Every row comes from one small tree of marks. The marks that hang from a mark follow it in brackets, in alphabetical order. Every link used is in the known rows. Which tree was each row made from?
(in the rows, 128 means zero)
Known rows:
H{J L{G} W}: [129 139 126 136  58 174 128 125 131 114 149 136  93 119 226 121 128  51
 111 105 108 119 136]
E{H{J W}}: [129 136 120 153  76 162 129 117 118 122 163 124 115 134 186 126 133  99
 115  99 104 113 127]
H{E J L{G} W}: [121 138 121 144  43 171 134 131 131 117 158 143  92 125 252 107 124  51
 102  88 113 112 132]
L{G H{E}}: [136 134 121 135  98 159 136 138 117 144 131 141 102 122 174 109 128 114
 108  74 132 124 124]
E{H{L}}: [124 133 113 150  98 148 138 134 120 125 155 129 110 140 160 121 136  88
 128  92 109 124 133]
L{G H{E J W}}: [136 138 122 148  57 176 134 131 119 135 155 142  92 114 221 112 125  88
  95  74 122 109 127]
L{G}: [135 137 131 113 113 147 126 125 125 125 118 130 115 125 151 123 133 120
 120 123 126 136 125]
S{Q{R Y}}: [137 119 122 144 139 126 138 140 122 131 113 136 121 140 100 165 104 111
 146 115 132 125 159]
E{H{J L{G} W}}: [131 144 116 145  45 186 132 124 120 117 163 133  89 134 233 119 133  50
 107  84  98 117 133]
Q{R S Y}: [142 125 116 152 140 117 133 132 120 130 145 135 105 146 119 164 110 118
 142 113 116 120 146]
H{J L W}: [123 131 125 153  70 152 130 126 133 119 160 134 108 124 204 127 123  64
 121 110 112 111 138]
S{Q{R Y{H{L}}}}: [127 121 107 153 134 135 149 141 126 129 138 149 109 123 111 151 110  85
 152 125 128 110 181]
L{G H}: [142 135 125 126 113 161 130 133 115 141 124 135 102 116 146 124 135 119
 116 100 126 133 127]
L{H{J}}: [131 133 119 148 103 156 131 128 113 148 130 129 104 106 146 133 138 104
 135  74 121 123 129]
E{H}: [132 134 117 139 116 140 131 129 117 127 144 123 124 140 139 126 135 122
 125 108 115 126 123]
Y{Q{S}}: [132 123 146 159 134 131 141 123 126 121 145 112 124 125 137 142 104 140
 128 120 120 117 131]
W{H{E L}}: [117 124 115 145  97 132 126 139 128 134 160 141 107 142 204 121 121  66
 126  81 137 120 130]
Q{R}: [128 124 123 135 136 131 132 127 130 134 132 136 107 135 116 147 119 117
 126 118 122 120 129]
Y{Q}: [123 121 145 142 137 144 137 127 127 122 126 118 136 129 139 126 118 130
 120 128 136 117 129]
J{H{E}}: [117 121 118 128 117 125 145 139 126 128 153 143 117 111 129 106 114 144
 129 106 125 112 127]
J{H{E L W}}: [111 119 120 146  79 135 154 143 136 116 187 153 114 118 178  98 100 107
 108 110 116  98 134]
H{E J L W}: [113 129 119 160  55 151 136 133 134 122 168 139 106 129 232 112 119  59
 110  94 114 102 136]
Y{H Q}: [121 123 134 140 149 142 142 118 126 120 137 127 139 109 131 114 119 137
 122 144 141 108 142]

Write each row's tree:
[123 136 113 163  57 169 135 126 123 119 176 131 102 135 210 123 132  61
 117  88  98 109 134] => E{H{J L W}}
[134 121 136 170 137 133 151 110 136 118 187 132 113 126 136 146  84 130
 106 148 118  86 151] => Y{H{W} Q{R S}}
[142 140 127 138  73 179 130 123 118 135 142 136  93 106 195 126 129  84
 103  89 118 119 129] => L{G H{J W}}
[134 120 137 167 140 131 144 123 131 127 149 119 102 138 126 161  96 129
 125 112 116 107 134] => Y{Q{R S}}
[121 129 123 153  73 145 130 126 131 125 157 136 117 127 205 114 120  96
 108 108 117 105 129] => H{E J W}
[131 126 105 149 133 141 140 126 122 137 125 141 109 109 117 161 114 101
 164 113 126 111 173] => S{Q{R Y{H{J}}}}
[134 125 120 138 146 122 140 132 120 123 121 138 144 112 101 136 114 132
 150 155 141 121 172] => S{Q{Y{H}}}
[116 129 113 118  82 150 151 143 127 124 154 151  92 112 178  97 115  97
 124  86 117 116 130] => J{H{E L{G}}}
[114 123 130 149 133 148 149 127 132 116 149 132 131 109 154 114 118 103
 126 132 131 104 148] => Y{H{L} Q}
[134 127 102 157 140 125 142 131 121 126 171 147  98 130 130 150 113  87
 143 117 110 107 167] => Q{R S Y{H{L}}}
[118 123 125 157  77 136 141 139 137 117 172 141 119 143 205 109 112  86
  98 116 123 105 136] => H{E L W}
[128 146 107 138  65 183 132 127 113 126 145 130  83 125 210 122 147  56
 131  64 100 129 128] => E{H{J L{G}}}
[141 130 106 150 156 117 136 124 119 128 158 143 110 128 106 155 115 123
 144 134 117 110 163] => Q{R S Y{H}}
[120 127 121 128  64 155 152 141 132 112 174 156  98 117 200  93 104  94
  99 105 114 107 133] => J{H{E L{G} W}}
[135 121 114 143 155 126 142 132 124 131 130 145 122 122  88 154 105 120
 149 139 135 111 172] => S{Q{R Y{H}}}
[120 129 115 144  93 140 118 122 121 140 147 133 105 130 202 132 130  81
 135  68 133 119 122] => W{H{E J}}
[120 119 127 134  95 137 146 135 133 113 175 147 114 114 153 112 103 104
 119 132 116 109 136] => J{H{L W}}
[120 124  96 151 131 131 145 144 124 127 157 160 108 135 161 121 121  80
 128 104 126  97 162] => Q{R Y{H{E L}}}
[127 130 122 164  71 156 136 132 122 140 163 139 106 115 197 117 124  96
 104  76 123 104 129] => L{H{E J W}}
[121 137 111 136  62 168 121 129 120 135 150 141  79 127 252 122 131  31
 130  53 126 123 128] => W{H{E J L{G}}}
[115 134 108 140 105 148 136 120 128 126 145 138 103  98 168 122 139  75
 142 112 118 112 148] => Y{H{J L}}
[125 128 108 153 106 146 141 134 120 128 129 140 119 104 150 140 124  72
 163 112 125 118 180] => S{Q{Y{H{J L}}}}
[139 132 114 142 149 115 133 125 117 121 152 137 129 118 117 133 120 139
 145 147 127 118 159] => Q{S Y{H}}
[122 138 107 157  75 166 135 128 117 129 153 127  96 128 187 127 145  64
 139  68 101 122 132] => E{H{J L}}
[115 130 110 152  77 148 125 131 123 138 158 139  94 131 228 127 130  45
 137  56 127 117 132] => W{H{E J L}}
[111 131 111 155  73 152 135 136 128 132 143 136 100 125 203 116 134  66
 131  72 117 112 133] => H{E J L}
[127 129 127 117  83 155 147 134 132 111 168 150 102 109 180 108 108  98
 109 122 111 116 134] => J{H{L{G} W}}
[129 121 128 163 155 132 150 114 130 125 166 127 107 118 112 151  97 139
 130 129 118  94 147] => Y{H Q{R S}}
[125 129 108 153 107 137 140 133 117 131 127 141 129 106 150 126 119 107
 149 111 135 109 167] => S{Q{Y{H{E J}}}}
